Every row comes from one small tree of marks. The marks that hang from a mark follow it in brackets, in alphabetical order. Every link used is in the known rows. Which tree was each row made from?
Known rows
F[L[M S] W]: [ 0.996 -0.204 -0.645  2.363 -0.366 -2.437  1.930  2.674 -1.608 -0.472
 -0.679 -0.978  0.214 -1.882  4.763 -3.343 -2.283 -0.301]
W[L[M S]]: [ 0.448 -1.708 -0.068  1.514  0.042 -2.814  2.612  0.558 -1.263 -0.205
 -0.924 -1.203 -0.684 -1.296  4.556 -2.589 -1.414 -1.262]
T[S[L[W]]]: [ 1.866 -0.712 -0.709  1.559 -3.398 -3.289  2.269  0.244 -1.503  1.191
  1.031  0.543 -0.392 -2.317  4.953 -2.407 -2.104 -0.229]
S[L[W] T]: [ 1.754 -1.722 -1.828  1.387 -3.215 -3.330  0.816  0.909 -0.680  1.214
 -0.390  0.302 -0.689 -3.406  5.409 -0.733 -2.227 -0.078]
S[L[F M W] T]: [ 1.253 -2.583 -2.639  1.414 -1.759 -4.819  1.096  1.496 -1.329  0.431
 -1.097 -1.604 -1.774 -3.588  6.015 -2.399 -3.215  0.321]
W[L]: [ 1.167 -2.279  0.693  0.918 -1.413 -2.258  1.825  0.168  0.769  0.023
  0.414  0.469 -1.307 -1.138  4.012 -1.397 -0.940 -1.175]
W[L[F[M] S[T]]]: [ 2.161 -3.317 -0.630  2.350 -0.408 -4.722  3.072  1.694 -0.313 -1.504
 -0.523 -1.823 -1.695 -1.548  5.536 -2.309 -1.766 -1.372]
M[L[S[T] W]]: [ 1.779 -1.777 -1.252  2.441 -0.787 -3.385  1.774  0.438 -1.027  0.117
 -1.208  0.331 -0.800 -2.963  4.817 -0.314 -4.514  0.536]
W[L[F[M]]]: [ 1.907 -2.975  0.273  1.344 -0.681 -3.745  2.700  0.850  0.318 -0.889
  0.431 -1.131 -2.504 -1.039  4.418 -3.019 -1.398 -1.296]
L[F]: [ 1.588 -2.053  0.038  0.874 -1.028 -2.694  2.870  0.624  0.066 -0.277
  0.010  0.191 -1.753 -1.942  3.515 -1.563 -2.851 -0.908]
W[L[S]]: [ 1.013 -1.530  0.769  1.659 -0.920 -2.544  2.626  0.609 -0.316 -0.733
 -0.666 -0.020 -0.171 -1.361  4.183 -1.583 -1.683 -1.636]
T[S[L[F M W]]]: [ 1.248 -1.562 -1.616  1.682 -1.969 -4.822  2.584  0.886 -2.020  0.502
  0.358 -1.516 -1.425 -2.655  5.611 -4.145 -3.144  0.039]
W[L[M]]: [ 0.678 -2.551 -0.376  0.876 -0.536 -2.505  1.845  0.153 -0.338  0.607
  0.111 -0.674 -1.958 -1.105  4.350 -2.202 -0.642 -0.839]
W[L[F M S[T]]]: [ 0.918 -3.313 -1.255  2.066  0.407 -4.891  2.575  1.543 -0.445 -1.319
 -1.008 -2.222 -1.641 -2.053  5.832 -2.289 -2.455 -0.758]
M[L[F S[T] W]]: [ 1.686 -2.327 -1.124  2.648 -0.127 -4.657  2.050  0.992 -0.584 -1.102
 -1.424 -0.502 -1.236 -3.306  5.221 -1.089 -5.814  0.584]
S[L[F[W]] T]: [ 1.592 -1.729 -1.679  1.344 -3.197 -3.954  0.674  2.020  0.228 -0.113
 -0.146 -0.550 -1.201 -3.301  5.862 -1.502 -2.806  0.150]
F[L[S[T] W] M]: [ 2.838 -2.001 -1.242  3.246 -0.607 -3.860  2.481  2.534 -1.616 -0.393
 -0.621 -0.652 -0.240 -2.139  5.211 -2.496 -2.146 -0.486]
L[F M W]: [ 1.054 -2.315 -1.199  1.077  0.338 -3.649  2.428  0.622 -0.920  0.066
 -1.404 -1.252 -1.510 -2.951  4.826 -2.975 -3.442  0.180]
T[S[L[F]]]: [ 1.869 -1.281 -0.371  1.394 -3.395 -3.904  2.965  0.879 -1.121  0.096
  1.750 -0.103 -1.505 -1.597  4.374 -2.825 -2.542 -0.918]
W[L[F M]]: [ 0.649 -3.104 -0.327  0.989  0.059 -3.907  2.130  0.820  0.242 -0.729
 -0.213 -1.562 -2.370 -1.466  4.668 -3.003 -1.981 -0.840]
M[L[F S W]]: [ 1.297 -1.120 -0.009  2.269 -0.006 -3.801  2.411  0.732 -1.006 -1.336
 -1.657 -0.361 -0.751 -2.706  4.315 -2.058 -6.075  0.115]
F[L[S] M]: [ 2.538 -0.990  0.139  2.641 -0.862 -2.201  3.165  2.160 -2.133 -0.320
  0.287 -0.311 -0.513 -0.536  3.333 -3.054 -1.602 -1.590]

Write each row's tree
[ 1.115 -1.974 -2.090  1.968  0.102 -4.098  2.437  2.126 -1.004 -0.606
 -1.514 -1.837 -0.976 -3.307  5.982 -2.267 -3.284  0.303]
L[F[W] M S[T]]
[ 1.072 -0.897 -0.723  2.699  0.247 -3.064  2.250  2.144 -2.251 -0.397
 -1.469 -0.970  0.398 -2.208  4.580 -3.403 -2.954 -0.383]
F[L[M S W]]
[ 1.417 -2.599 -0.296  2.125 -1.123 -3.329  2.283  0.955  0.097 -0.501
 -0.423 -0.191 -0.473 -1.852  5.152 -0.660 -1.411 -1.171]
W[L[S[T]]]
[ 2.102 -0.836 -0.362  1.866 -0.622 -3.109  3.360  1.881 -1.254 -0.847
 -1.161 -1.402 -0.537 -2.401  4.946 -3.353 -2.984 -0.522]
L[F[M W] S]
[ 2.258 -1.495 -0.095  1.829 -0.370 -2.968  4.111  1.184 -1.868 -0.672
 -0.731 -1.063 -1.276 -1.606  3.796 -2.809 -2.978 -1.282]
L[F[M] S]
[ 1.609 -1.569 -1.120  2.215 -0.827 -3.956  1.709  1.669  0.007 -1.109
 -0.678 -0.530 -1.312 -2.872  5.301 -1.089 -5.086  0.781]
M[L[F[W] S[T]]]
[ 1.274 -1.722 -0.845  1.952 -0.180 -2.886  1.491  1.626 -1.108  0.484
 -0.395 -0.510 -0.841 -2.055  4.361 -3.099 -2.169  0.069]
F[L[M W]]
[ 2.089 -1.375 -0.928  1.419 -2.432 -3.738  1.980  1.195 -1.635  0.070
 -0.720 -1.146 -1.396 -2.579  4.934 -3.479 -2.956 -0.603]
S[L[F[M] W]]
[ 1.513 -1.971 -0.221  1.493 -0.547 -3.597  1.644  0.281  0.030 -0.543
 -0.607  0.155 -1.966 -2.678  4.080 -1.691 -5.344  0.508]
M[L[F W]]
[ 0.949 -2.931 -1.272  1.932 -0.286 -3.560  2.247  0.936 -0.881 -0.027
 -0.640 -1.352 -1.097 -1.769  5.360 -1.568 -1.162 -0.865]
W[L[M S[T]]]
[ 2.463 -0.821 -1.030  1.635 -3.411 -4.115  2.712  1.624 -1.313  0.324
  1.621 -1.116 -1.581 -1.950  5.505 -4.241 -1.882 -0.233]
T[S[L[F[M W]]]]
[ 1.759 -2.362 -0.824  1.961 -0.678 -3.703  3.228  1.566 -0.585 -0.918
 -0.910 -0.494 -0.953 -2.586  4.652 -0.792 -3.333 -0.709]
L[F S[T]]
[ 2.458 -1.798 -2.143  1.402 -3.163 -4.049  1.311  2.184 -0.715  0.224
  0.193 -1.310 -1.969 -2.717  5.918 -2.517 -2.003  0.001]
S[L[F[M W]] T]
[ 2.543 -1.481 -1.620  2.337 -1.236 -2.775  2.004  1.220 -1.396  0.472
 -0.173 -0.543 -1.647 -2.137  4.981 -1.276 -2.979  0.448]
F[M[L[S[T]]] W]
[ 2.429 -0.990 -0.319  1.902 -1.550 -2.078  1.755  2.393 -0.491  0.249
  0.881 -0.155 -1.080 -1.252  4.175 -3.134 -0.933 -0.482]
F[L M W]
[ 1.504 -1.375 -1.805  2.674 -0.509 -3.363  1.567  3.047 -1.236 -0.195
 -0.505 -1.131 -0.256 -2.280  5.614 -2.470 -1.940  0.197]
F[L[M S[T]] W]
[ 2.039 -0.726 -0.972  1.151 -2.914 -3.185  1.568  1.813 -1.049 -0.019
 -0.034 -1.109 -1.503 -2.248  5.052 -3.491 -2.235 -0.490]
S[L[F[M W]]]
[ 0.949 -1.575 -1.312  0.850 -2.073 -3.300  1.771  1.174 -1.793  0.389
 -0.148 -1.169 -2.119 -1.965  4.166 -2.947 -2.762 -0.858]
S[L[F M]]
[ 1.356 -2.093 -2.118  2.034  0.032 -3.381  2.537  0.874 -1.903  0.799
 -1.886 -1.139 -0.452 -3.354  5.430 -1.482 -2.641  0.196]
L[M S[T] W]
[ 1.459 -2.152 -1.836  1.681 -0.488 -2.711  2.846  0.828 -2.030  1.024
 -0.744 -0.820 -1.263 -2.251  4.539 -1.037 -1.793 -0.484]
L[M S[T]]
[ 2.699 -1.337 -1.222  2.929 -1.260 -3.104  2.140  3.123 -1.133 -0.434
 -0.002 -0.774 -0.290 -2.005  5.309 -2.422 -1.449 -0.277]
F[L[S[T]] M W]
[ 1.788 -1.737 -1.177  2.158 -0.766 -3.212  2.576  0.884 -0.884  0.283
 -1.743  0.041  0.224 -3.345  5.201 -0.594 -2.895 -0.115]
L[S[T] W]
